Each row comes from the steps of one path. Every step used is in the known rows, and no mark comes twice. Write the path behind each row, first mark first.
In the rows, zero is written as 128.
Known rows:
lufuf-figem-pumomav-motiki: [138 128 112 108  52 131 137 177 162 108 126 136 105 120  85  94 152 185
 180 139 142 118 114]
figem-lufuf: [ 97 108 142 108 138 117  89 116 169 125 118  87 150 131 125  83 133  54
 139 142 129 109  87]
semin-nibo-lufuf-gubov-velo: [165 124  99  90 169  88 112 103  74 110 131 140 177  97 175 188  99 104
  95 153  83 169 180]
motiki-pumomav-figem-lufuf: [125 120 112 115 102 150 144 188 189 139 150  91 128 160  89 108 133 129
  93 139 148 129 107]
semin-nibo-lufuf-gubov: [139 125 109  83 142 122 103 131 118 124 116 135 182 127 167 167  89  68
 106 136 118 140 147]
gubov-telog-figem-pumomav-motiki: [127 129 126 115  81 161 174 140 156 160 127 102  85 148 119 102 102 156
 164 116 154  95 144]
telog-figem-lufuf-gubov-pumomav-motiki: [155  96  86 102 109 148 118 104 135 141 123 101  99 133  92 121 115 173
 119 135 143 116 157]
lufuf-gubov-velo-figem: [119 109 177 151 161 109 103  75  78  99 158 135 113  85 185 182 156 159
  99 158  89 127 118]
figem-lufuf-nibo-velo: [117 113 101 101 135  77 100 176 132 101  91 128 153 156  89 104  97  77
 158  91 117 119  78]
velo-figem-lufuf-gubov-pumomav-motiki: [110  89  97 118 129 144  88 120 144 121 137 111  85 153 148 115 158 188
 163 140 157 119 162]
nibo-velo: [110 133 171 127 143  92 123 143 146  83 119 107 113 124 119 121 138 100
 136 103  79 105  82]
nibo-lufuf-gubov-telog-figem-pumomav-motiki: [143 154  73 114 102 156 131 121 118 165 135  72 110 142 150 131  67 153
 139 115 187 105 214]
gubov-pumomav: [120 134 143 114 137 104 149 104 163 157 117 143 115 105 100 100 189 119
 129 154  95 129  88]
nibo-lufuf: [124 128 123 129 151 114 115 117 137 136 128  90 171 119 161  91 146  56
 138 137 114  96 138]
lufuf-gubov-velo: [127 131 170 119 160  73  90  69  94 108 144 127 106  65 134 175 150 134
  75 159  73 139 104]
nibo-lufuf-gubov: [119 142 127 122 150 110  79  98 119 128 136  89 154 104 159 137 125  74
 100 141 125 108 139]
gubov-lufuf-nibo-velo-figem-telog: [142 122 111 169 183 129 179 145  92 140  98 207 112 162 105 124 153 140
 140  57 109 171 184]
telog-figem-lufuf: [132  97 139 125 115 159 129 104 143 137 122  88 176 132 120  91 101  67
 116 136 134  91  97]
motiki-pumomav: [ 98 139 148 129 125 121 129 160 158 130 163 110 120  97 103 133 145 109
  74 159 133 128  87]
velo-figem-lufuf-gubov-pumomav: [103 118 117 128 141 139  85  93 143 144 134 118 126 134 148 126 148 139
 132 155 154 138 125]
velo-figem-pumomav: [ 94 137 157 139 116 148 118 123 145 122 137 119 124 140 167 120 152 144
 150 143 161 119  84]
semin-pido: [156 113 187 101 122 118 123 109 151 115 117 132 109  84 115  97 127  98
 147 130 106 130 105]
lufuf-gubov-velo-figem-telog: [115 150 171 172 177 125 123  59  65 126 135 173  88  88 149 178 145 149
  96 137 118 164 164]
motiki-pumomav-figem: [132 130 151 123  99 149 176 187 178 142 156 125 105 137  91 133 159 156
  79 139 117 118  87]

Write each row's path:
[115 108 140 126 115 162 149 108 161 176 124  93 163 139 130  81  82  44
 145 125 140  93 129] | gubov-telog-figem-lufuf
[149 128 107 143 101 128 140 149 134 134 132 129 205 101 126  84 141  75
 157 146 108 101 148] | nibo-lufuf-figem
[125 153 153 150  97 147 164 133 142 151 102 195 136  96  63  97 140  88
 141 129 119 144 125] | lufuf-figem-telog
[145 124  73 108 101 107 151 249 155 118 121 130 129 179  54 129  96 152
 115  87 141 136  97] | motiki-pumomav-figem-lufuf-nibo-velo
[132 158 114 183 195 123 113  62  45 136 135 142 129  97 181 159 131 124
 109 133 138 161 229] | nibo-lufuf-gubov-velo-figem-telog
[122 144 129 104  83 158 136 120 140 154 136 102  66 131 117 148  80 176
 129 119 166 111 145] | lufuf-gubov-telog-figem-pumomav-motiki
[122  92 159 121 141 146 158 177 130  68 118 166 150 169 181 156 112 119
 166  91  83 122 106] | semin-nibo-velo-figem
[ 88 100 152 136 137 151  60 104 136 113 144  97 140 138 176 136 120  99
 124 145 155 108 106] | velo-figem-lufuf-gubov
[138 164  90 148 157 104  82  78  63 115 157  93 142 107 207 168 129 172
 110 161 160 153 185] | nibo-lufuf-gubov-velo-figem-pumomav
[157 108 132 121 140 119  97  58  82 119 140  92 153  91 124 159  89 119
  69 156 111 133 133] | telog-figem-lufuf-gubov-velo
[102 110 179 161 148 130 135 150 129  76 139 120 119 145 170 126 147 127
 159  98  97  90  99] | nibo-velo-figem
[156 142  99 144 186 139 139  90  45 130 118 188 156 120 193 190  95 117
 114 128 127 193 240] | semin-nibo-lufuf-gubov-velo-figem-telog
[133  78 106 136 154  94 118 124  81 124 126 157 171 127 157 122 136 116
 160 141 117 128 115] | gubov-velo-figem-lufuf-nibo
[143 179 137 122 126 143 174  97 159 187  95 192  56 132  50 141 167 177
  94 119 118 171 135] | lufuf-gubov-pumomav-figem-telog
[ 92 115 146 140 149 126  61 133 125  73 137  88 125 153 166 145  98 117
 137 104 138 115 121] | nibo-velo-figem-lufuf-gubov
[130  99 142 104 109 147 136 144 190 134 114 101 133 170 109  82 145 103
 141 123 110  97  90] | pumomav-figem-lufuf
[112 175 149 113  92 151 132  91 139 176 135 110 110 115 118 159  72 126
  98 133 166 128 106] | lufuf-gubov-telog-figem-pumomav
[123 140 146 148 143 110 126  94 101 111 150 124 117 111 174 143 164 176
 138 162 128 145 112] | gubov-velo-figem-pumomav
[107 123 126 136 120 132 123 180 139  60 130  98  63 174 157 119 139 213
 193  88 147 105 134] | nibo-velo-figem-pumomav-motiki
[146 168  79 130  74 125 126 153 138 138 126 116 192 112 116  88 127 113
 159 154 160 136 144] | nibo-lufuf-figem-pumomav
[126 168 143 146 114 164 192 173 167 168 129 160  76 141  57 129 144 146
  74 117 146 156 132] | motiki-pumomav-figem-telog
[155 136 126 150 128 150 183 114 138 169 113 197 134 102  58  87 181 110
 111 120 100 179 183] | gubov-lufuf-figem-telog
[125 113  96 125 104 112 134 210 112  79 109 149  79 177 131 133 122 217
 204  75 153 108 114] | lufuf-nibo-velo-figem-pumomav-motiki
[108  76 118 129 129 134 109 149 125 138 116 148 175 157 151  99 124  84
 169 126 148 101  83] | velo-figem-lufuf-nibo
[111 139 138 168 149 128 161 162  91 123  87 207 113 155 111 131 114 117
 166  67 131 134 124] | lufuf-nibo-velo-figem-telog
[136 113 101 121 114 119 163 168 124 153  94 132 164 161  92 105  46  65
 168  72 127 101 122] | gubov-telog-figem-lufuf-nibo-velo
[139 124 121 164 180 108  96  76  56 109 164 107 156  94 218 164 141 136
 111 154 104 121 189] | nibo-lufuf-gubov-velo-figem
[158 140 104 118  90 127 150 133 159 150 137 149 149 110  79  96 181 158
 118 146 121 176 137] | gubov-lufuf-figem-pumomav
[115 144 117 133 114 107 129 181 110 102 110 157 126 166 133 142 113 166
 168  93 152 129  74] | lufuf-nibo-velo-figem-pumomav
[149 132 105 110 125 107 110 142 129 124 167  98 105 115  94 172 123 180
  45 159 125 168 140] | motiki-pumomav-figem-lufuf-gubov-velo
[138 149 145 119  92 154 148 104 137 142 125 106 139 121 110 125 110 131
 104 143 151 113  79] | telog-figem-pumomav
[149 143 145 101 110 127 156 113 170 158 121 154  84 129  87 149 178 188
 100 139  88 131  91] | lufuf-gubov-pumomav-figem
